Known rows, with every way that one mark hangs from another:
pesi[gifif[visutu] sise]: [ 3.747  0.094 -1.001  2.919 -2.695 -1.156 -2.321  0.648 -1.028  2.039
 -0.756  1.062 -1.228 -2.469 -5.688  1.011  0.903  0.380  1.441  1.872
 -0.188 -0.428  3.842  0.335 -0.557  3.173  1.110 -1.567  0.160  0.446]
zoku[fifad visutu]: [-1.690 -2.481 -4.618 -2.566 -0.427 -5.319  4.802 -2.952  2.177 -1.556
 -0.893 -4.999  0.766 -4.253  2.090  1.255  2.020  0.766 -0.420  0.184
 -3.816 -0.261 -1.210  1.664 -4.624  3.730  2.084 -0.676  1.170 -2.037]
zige[gifif[fifad visutu] zoku[zigim]]: [ 0.196  0.260  4.921 -1.599 -1.290  2.396  1.139  1.453 -0.231  1.847
 -0.811 -1.856  2.017  1.606 -0.035 -3.845  0.889  0.246 -1.042 -1.417
  1.381 -0.649 -2.818 -0.105  2.847 -4.056 -2.561 -1.694  3.818 -5.574]
zige[zoku[zigim]]: [-3.966  1.184  1.388 -5.571  3.502  0.071  1.438 -2.873 -1.016 -1.439
 -0.867 -4.209  0.627 -1.059  0.689 -1.231 -0.007 -1.780  0.251 -1.842
 -0.387  1.270 -4.217  1.631 -0.695 -4.409 -0.379  3.445  2.630  1.506]
pesi[gifif[fifad]]: [ 2.613  0.192 -2.456  1.941 -3.243  1.994 -0.333  2.782 -3.201 -0.280
 -2.730 -1.591 -1.279 -1.214 -1.914  2.717  1.734  2.779  1.395 -0.332
 -1.370  1.802 -4.044  0.633 -0.766  0.692 -0.396 -0.931  0.422  1.462]
pesi[gifif[zigim]]: [-0.833  0.939 -1.855  0.044  0.013  0.516 -2.112 -0.687 -0.851  1.061
 -0.698 -1.358  0.133 -3.783 -3.062  3.224 -0.139  0.491 -0.934 -0.390
  1.615  1.563  2.172  1.681 -0.606 -0.862  2.179  3.362 -1.996  4.305]
zigim[gifif[fifad visutu]]: [ 0.025  1.697  1.303  3.076 -2.473  3.838  0.935  4.215  0.323  1.612
 -0.596 -1.252  0.881  0.587  3.673 -1.511  1.196  1.877  0.264  0.103
 -2.249  0.525 -0.917  3.704  3.901  0.147 -0.148 -5.559  0.625  1.536]
zige[zoku[zigim[gifif]]]: [-5.311  0.816  2.409 -6.748  3.547  0.542  1.964 -2.678  2.129 -2.336
  2.498 -4.078 -1.247  2.177  3.487 -1.423 -0.281 -1.135 -0.388  1.339
 -0.771  2.953 -2.716  1.995  2.855 -4.079 -0.496  2.823  4.586  2.795]
pesi[sise]: [-1.094  0.555 -0.940  0.838  1.219  0.299 -0.547 -0.277  0.254 -1.117
 -0.105  0.600 -0.523 -1.656 -2.207  0.238  0.771 -0.503  3.113  0.846
 -0.805 -0.063  0.260  2.569  0.163  0.412  0.039  2.077  1.507  5.142]
sise[pesi[gifif] zige]: [ 2.333 -0.858 -5.198  3.198 -1.303 -2.772 -2.113  0.611 -2.810 -2.563
 -1.459  3.372 -2.907  0.498  0.223  4.290 -1.764  0.357  1.450  0.966
 -1.324 -1.215 -0.957 -1.770 -2.699  1.382  0.321 -1.319 -2.969  3.834]
pesi[gifif[visutu zigim]]: [ 1.399  1.310 -0.355  1.458 -2.114  0.040 -3.193  0.443 -1.172  4.574
 -1.336 -0.640  0.962 -5.541 -3.880  2.028 -0.274  0.938 -2.214 -1.739
  1.642  0.177  3.685  2.407 -0.769  0.009  3.130 -0.193 -3.815  1.929]
sise[zige]: [-0.995 -0.134 -3.380  1.559  2.579  0.019 -1.479 -0.468 -1.606 -2.761
 -1.852  1.500  0.816  0.706  2.463  1.778 -0.780 -1.609  0.519 -2.142
 -1.649  0.068 -2.219  1.995 -0.706 -1.139 -0.311  0.051 -2.511  6.542]
zige[gifif[fifad visutu]]: [ 1.560  0.500  1.597  2.554 -2.948  4.400  1.036  4.068  0.066  1.559
 -1.065  0.940  1.777  0.345  0.386 -1.352  2.351  2.216 -1.212 -1.010
 -0.218 -1.809 -2.993  1.557  3.445 -2.796 -1.987 -5.098  1.215  0.253]
pesi[gifif[fifad visutu]]: [ 4.421  0.106 -1.183  4.017 -5.461  0.785 -0.939  3.579 -3.325  2.897
 -3.238 -1.191  0.040 -2.200 -1.993  1.211  1.461  2.050  0.055 -0.921
 -1.309  0.025 -1.465  1.655 -0.351  1.738  0.613 -4.997 -0.771 -2.271]
zige[zoku[fifad]]: [-2.839 -1.328 -0.420 -1.437  1.711  1.217  2.977 -2.117  5.095 -1.447
 -1.671 -2.926 -0.315 -1.341  1.679 -0.584  2.200  0.789  1.091 -3.374
 -3.036 -2.015 -2.950 -0.703 -2.387 -2.215  0.760  1.525  2.559 -0.038]
gifif[fifad visutu zigim]: [ 0.447  3.205  2.407  3.949 -2.273  4.075 -2.012  3.416 -2.497  5.863
 -3.064  0.014  3.914 -4.027  0.106 -1.267  0.304  1.130 -0.427 -2.564
  1.139  0.286  2.319  4.618  0.498  0.693  2.176 -2.745 -4.494  0.785]
zige[gifif[visutu] zoku]: [-1.075  0.893  2.578 -0.096  0.915  2.780  0.711  0.346  3.989  1.447
 -0.566  1.254  1.763  0.515 -1.767 -1.743  1.903  0.790 -2.407 -2.929
 -0.748 -3.501 -2.745 -1.080  3.785 -7.185 -2.699 -0.988  3.386 -0.314]
pesi[gifif[fifad visutu zigim] sise]: [ 4.970  1.856  1.882  6.385 -4.825  1.904 -3.930  2.888 -3.335  4.798
 -1.489  1.650  0.677 -2.469 -6.598 -0.285 -0.692  1.838  1.418  1.467
  2.577  1.296  7.172  0.638 -0.899  5.633  2.622 -1.156 -3.220 -2.315]
fifad[gifif]: [-3.062 -0.748 -3.314 -1.446  2.647  2.715  2.370 -0.836  2.713 -1.810
  1.279 -0.908 -1.396 -2.713  0.939  2.379  4.348 -0.306 -1.247 -1.207
 -1.044 -0.822 -4.059  2.133  3.109 -3.054 -1.818 -0.877 -0.145  4.651]
zoku[visutu]: [-2.086 -0.363 -3.384 -2.443  1.116 -2.950  1.797 -1.102 -0.460 -1.030
 -0.479 -3.821  1.315 -4.019  0.455  1.957  1.512  0.071 -0.892 -0.354
 -2.977  0.439 -1.993  2.541 -1.989  2.016  0.637  0.378  0.964  1.229]

Rows:
[ 3.261 -0.048  0.156  5.833 -3.488  2.174 -0.927  4.664 -2.473  0.889
 -0.789  6.002  0.845  2.818  3.192  0.079 -0.430  1.310  0.027 -0.066
  0.233 -3.694 -0.342 -1.234  2.241  0.265 -2.380 -7.135 -2.465 -0.313]
sise[pesi zige[gifif[fifad visutu]]]
[-1.412  1.037 -0.513  0.694  1.617  3.021 -0.752 -0.032  1.745  3.786
  0.987  0.595  1.551 -5.683 -1.234  0.364  2.489 -0.833 -3.641 -1.995
  1.778 -1.230  2.601  3.617  4.150 -1.800  0.774 -1.958 -4.447  1.939]
fifad[gifif[visutu zigim]]
[ 3.507  0.099  4.942  2.098 -1.000  1.432 -1.778  1.099 -2.057  0.452
  1.494  3.898  1.018  6.101 -1.990 -4.577 -1.472 -1.587  1.140  1.147
  2.283  0.532  3.063 -2.296  1.276  0.160 -2.595 -0.411  1.475 -5.064]
pesi[sise[zige[gifif[fifad visutu] zoku[zigim]]]]
[-0.291 -3.226 -1.950  0.914  3.757 -2.948  0.584 -4.532  5.468 -1.170
  4.579  1.745 -0.953  0.387 -2.877 -0.834  0.424 -1.162 -0.530  0.190
  1.154 -0.446  6.942 -5.176 -2.048  4.973  1.821  5.227 -2.490 -6.659]
pesi[sise[zige[zoku[fifad[gifif[zigim]] visutu]]]]
[-2.119  0.384 -1.723  1.957  2.542  0.092 -1.883 -0.250  0.163 -2.471
 -2.012  3.818 -1.000  0.932  2.102  1.419 -1.406  0.022  1.970 -2.382
 -1.558 -2.547 -2.787 -2.800 -0.980 -2.268 -1.067  0.712 -1.841  2.677]
sise[pesi zige[zoku]]
[-2.483 -1.692 -0.157 -4.272  1.942 -3.471  2.470 -2.550  2.366 -3.559
  2.204 -0.265 -3.048  4.388  7.334 -0.968 -2.002 -0.852  0.771  2.629
 -1.380  0.342  0.662 -2.140 -1.521  0.765  0.852  0.275  1.653 -0.757]
sise[pesi zige[zoku[fifad zigim[gifif]]]]
[ 0.999  2.678  3.532  3.231 -2.564  5.023 -0.855  4.206 -0.215  4.488
 -0.183  1.781  4.021 -1.333 -0.923 -1.395  0.764  1.551 -2.069 -1.077
  2.596 -0.908  1.468  2.180  4.321 -2.698 -0.439 -3.342 -1.989  0.475]
zige[gifif[fifad visutu zigim]]
[-0.682 -0.440  0.798 -1.668  3.377 -1.284 -2.551 -2.809 -1.847 -3.007
  0.334  1.591 -0.860  3.460 -0.756 -2.183 -2.833 -3.835  2.574  0.388
  1.004  1.333  1.358 -0.627 -1.411  0.280 -0.861  5.425  0.590  0.906]
pesi[sise[zige[zoku[zigim]]]]
[ 0.065 -0.957  1.384  1.660  3.534  2.207 -1.568 -1.386  3.326 -2.806
  1.443  5.700 -0.756  5.395 -3.215 -1.143 -0.692 -0.846  1.803  0.162
  0.407 -1.333  0.982 -4.676  1.943 -2.930 -3.444  4.495  2.706  2.657]
pesi[sise[zige[gifif zoku]]]
[-2.813  0.584  1.833 -3.266  3.326 -0.428  0.595 -2.064  4.274  0.255
  2.007 -1.323  2.583 -1.104 -2.669  0.312 -0.215  1.284 -3.038 -1.232
  1.151 -0.657 -0.460 -2.748  1.844 -2.995 -0.329  5.584  1.760 -2.082]
zige[gifif[zigim] zoku[visutu]]
[-2.733 -3.058 -0.272 -8.427  1.816 -5.502  6.649 -4.776  4.968 -1.672
  2.808 -5.864 -0.254  0.189  0.780 -1.099  1.830 -0.792 -2.309  1.328
 -0.542  0.333 -2.856 -1.894 -2.394 -0.477 -1.032  3.216  6.612 -7.570]
zige[gifif zoku[fifad visutu zigim]]
[ 0.315 -3.182 -0.982 -1.338  0.591 -3.116  2.152 -2.741  1.712  0.360
  1.936  0.563 -1.644  0.392  3.518 -1.068  1.361 -2.333 -1.310 -0.285
  0.324 -3.202  1.246 -2.938 -1.592  1.970 -0.148 -3.740 -2.248 -6.882]
sise[pesi zige[zoku[fifad[gifif[visutu]] zigim]]]
[ 3.642  1.521  0.248  5.500 -6.291  0.715 -2.888  4.509 -4.460  5.232
 -2.539  1.533  0.814 -4.750 -2.411  1.764 -1.033  3.088 -0.093 -0.229
  1.377 -1.411  3.145  0.308 -1.429  3.582  2.633 -3.899 -4.587 -1.295]
sise[pesi[gifif[fifad visutu zigim]]]
[-1.713  1.338  1.586 -4.207  0.161 -1.037  0.995 -1.032 -0.646  1.036
  1.739 -3.876  1.114 -0.548  3.890 -1.644  0.021 -2.123 -1.989  2.534
 -0.227  1.976 -0.293  6.153  2.835 -0.749  0.968 -2.862  1.322  2.441]
zoku[zigim[gifif[visutu]]]
[-3.386 -0.301 -0.248 -7.020  2.665 -4.505  2.231 -3.872 -0.669 -0.779
  0.185 -6.198  1.251 -3.216  0.278 -0.499 -0.211 -1.698 -1.033 -1.092
 -1.643  1.900 -3.672  0.710 -2.375 -0.099  0.166  3.618  3.704 -3.568]
zige[zoku[visutu zigim]]
[-2.807 -3.156 -3.020 -6.570  1.840 -2.093  5.599 -4.277  1.634 -1.708
  3.045 -5.151 -1.936 -1.841  3.226  0.144  3.848 -2.332 -1.986  1.308
 -0.683  1.166 -2.633  3.152 -0.415  0.387  0.020 -1.059  1.325 -0.874]
zoku[fifad[gifif] zigim]
[ 1.826 -0.719  2.462  4.876  0.724  4.852 -1.702  1.684  1.231 -3.056
  0.894  6.262 -0.640  7.522 -2.406 -1.955 -0.631  0.484  2.998  0.134
  0.445 -0.990  0.507 -5.399  2.465 -1.798 -4.281  2.314  2.471  0.183]
pesi[sise[zige[gifif[fifad] zoku]]]
[-1.534  0.347 -0.236  1.274  1.859  1.558 -2.195  0.800  0.340 -1.131
  1.477  5.808  1.256  0.862  1.056  2.221 -2.821  0.117 -0.924  0.750
  2.765 -1.944  1.883 -0.913  1.652 -1.838 -0.505  0.663 -4.043  6.240]
sise[pesi zige[gifif[zigim]]]
[ 3.692  1.243  1.152  4.317 -4.479  1.788 -2.537  3.996 -3.845  5.780
 -2.708 -0.741  2.667 -3.745 -3.352  1.227 -0.314  2.126 -1.035 -1.712
  1.897  0.985  3.145  1.819 -0.486  1.841  2.321 -2.200 -4.162 -1.469]
pesi[gifif[fifad visutu zigim]]
[-3.632 -1.846 -0.515 -6.752  0.825 -3.028  5.335 -2.829  3.285 -1.980
  2.855 -5.168 -1.749  1.205  6.373 -0.776  1.407 -1.764 -0.642  3.341
 -1.613  2.715 -0.322  3.866 -0.416  0.887  1.611 -0.255  3.625  2.045]
zoku[fifad zigim[gifif]]
[ 2.685 -0.230 -1.900  5.103 -2.469  1.239 -2.137  2.861 -2.934 -1.301
 -2.534  3.557 -2.713  2.743 -0.212  2.408 -1.523  2.106  3.044 -1.418
 -1.083 -1.447 -2.637 -5.808 -1.980  0.671 -1.448 -0.184 -1.520 -2.055]
sise[pesi[gifif[fifad]] zige[zoku]]
[ 1.958  0.276  4.460  1.892 -0.643  0.985 -1.973  1.493 -2.615  0.005
  1.523  1.691  0.074  6.609  1.769 -5.107 -2.759 -1.818  2.468  2.863
  0.495  2.710  3.626 -0.736  2.565  3.009 -0.664 -0.795  0.930 -3.200]
pesi[sise[zige[zoku[zigim[gifif[fifad visutu]]]]]]
[ 3.122  0.225 -2.271  3.043 -3.791 -2.212 -1.087  1.706 -2.599  2.683
 -2.081  0.679 -1.515 -4.601 -1.747  3.220  0.663  1.511 -0.228  0.767
 -0.677 -2.690  0.157  0.325 -1.379  1.141  0.943 -5.013 -1.342  0.689]
sise[pesi[gifif[visutu]]]
[-2.995 -1.332  0.874 -6.360  1.729 -1.868  3.914 -4.003  2.405 -1.749
 -1.019 -5.397 -0.530 -1.153  2.348 -1.872  1.444 -1.700  0.017 -1.492
 -1.539  0.526 -2.847  0.224 -3.220 -1.670  1.228  2.858  2.934 -1.293]
zige[zoku[fifad zigim]]
[-0.566  1.589 -1.907  0.123 -0.766 -0.485 -1.775  0.676 -1.516  1.313
 -0.386  0.417 -1.014 -4.248 -2.461  3.836 -0.978  1.676  0.166  1.177
  1.985 -0.844  1.672 -0.020 -1.454  0.540  2.309  1.775 -3.107  3.865]
sise[pesi[gifif[zigim]]]
[ 2.701 -0.447 -1.381  3.437  1.104 -0.444 -3.717 -1.216  0.058 -2.556
 -0.182  3.122 -2.482  3.336 -5.395  1.740 -1.645 -0.249  2.432  0.223
 -0.083  0.141  2.018 -5.376 -1.777  0.844 -1.016  4.751  0.737  0.823]
pesi[gifif sise[zige[zoku]]]
[ 4.314 -0.123 -0.468  6.558 -2.026  1.362 -4.926  2.459 -3.678  0.111
 -0.583  4.255 -0.648  2.147 -4.325  1.520 -2.956  0.080  3.157  1.713
  2.281  3.305  6.620 -2.214 -2.028  5.781  1.609  2.901 -4.819  1.753]
pesi[gifif[fifad zigim] sise[zige]]
[-3.061 -1.144 -0.957 -5.460  2.583 -6.061  0.919 -2.696 -0.574 -3.482
  3.207 -1.428 -1.048  3.157  4.926  0.196 -3.234 -1.786  0.109  3.658
 -1.181  1.478  0.073 -1.414 -0.875  2.740  0.541  1.918  0.879 -2.680]
sise[pesi zige[zoku[visutu zigim[gifif]]]]
[-2.589 -0.582 -0.836 -5.774  4.471 -5.032  1.373 -3.622  0.712 -3.364
  2.773 -2.928  0.305  3.858  4.355 -0.778 -2.383 -2.411 -1.472  2.359
 -1.051  3.929  0.001 -0.335  0.170  1.041 -0.124  4.050  2.115 -1.890]
sise[zige[zoku[visutu zigim[gifif]]]]
[ 2.170 -0.357  3.410  1.521 -2.007  0.537 -0.344  2.183 -2.901  0.323
  0.310  3.975  0.601  4.769  2.265 -2.383 -1.541 -0.034 -0.137 -0.622
  1.876 -1.396 -1.259 -3.079  0.847 -1.586 -2.507 -3.653 -0.273 -5.337]
sise[pesi zige[gifif[fifad visutu] zoku[zigim]]]
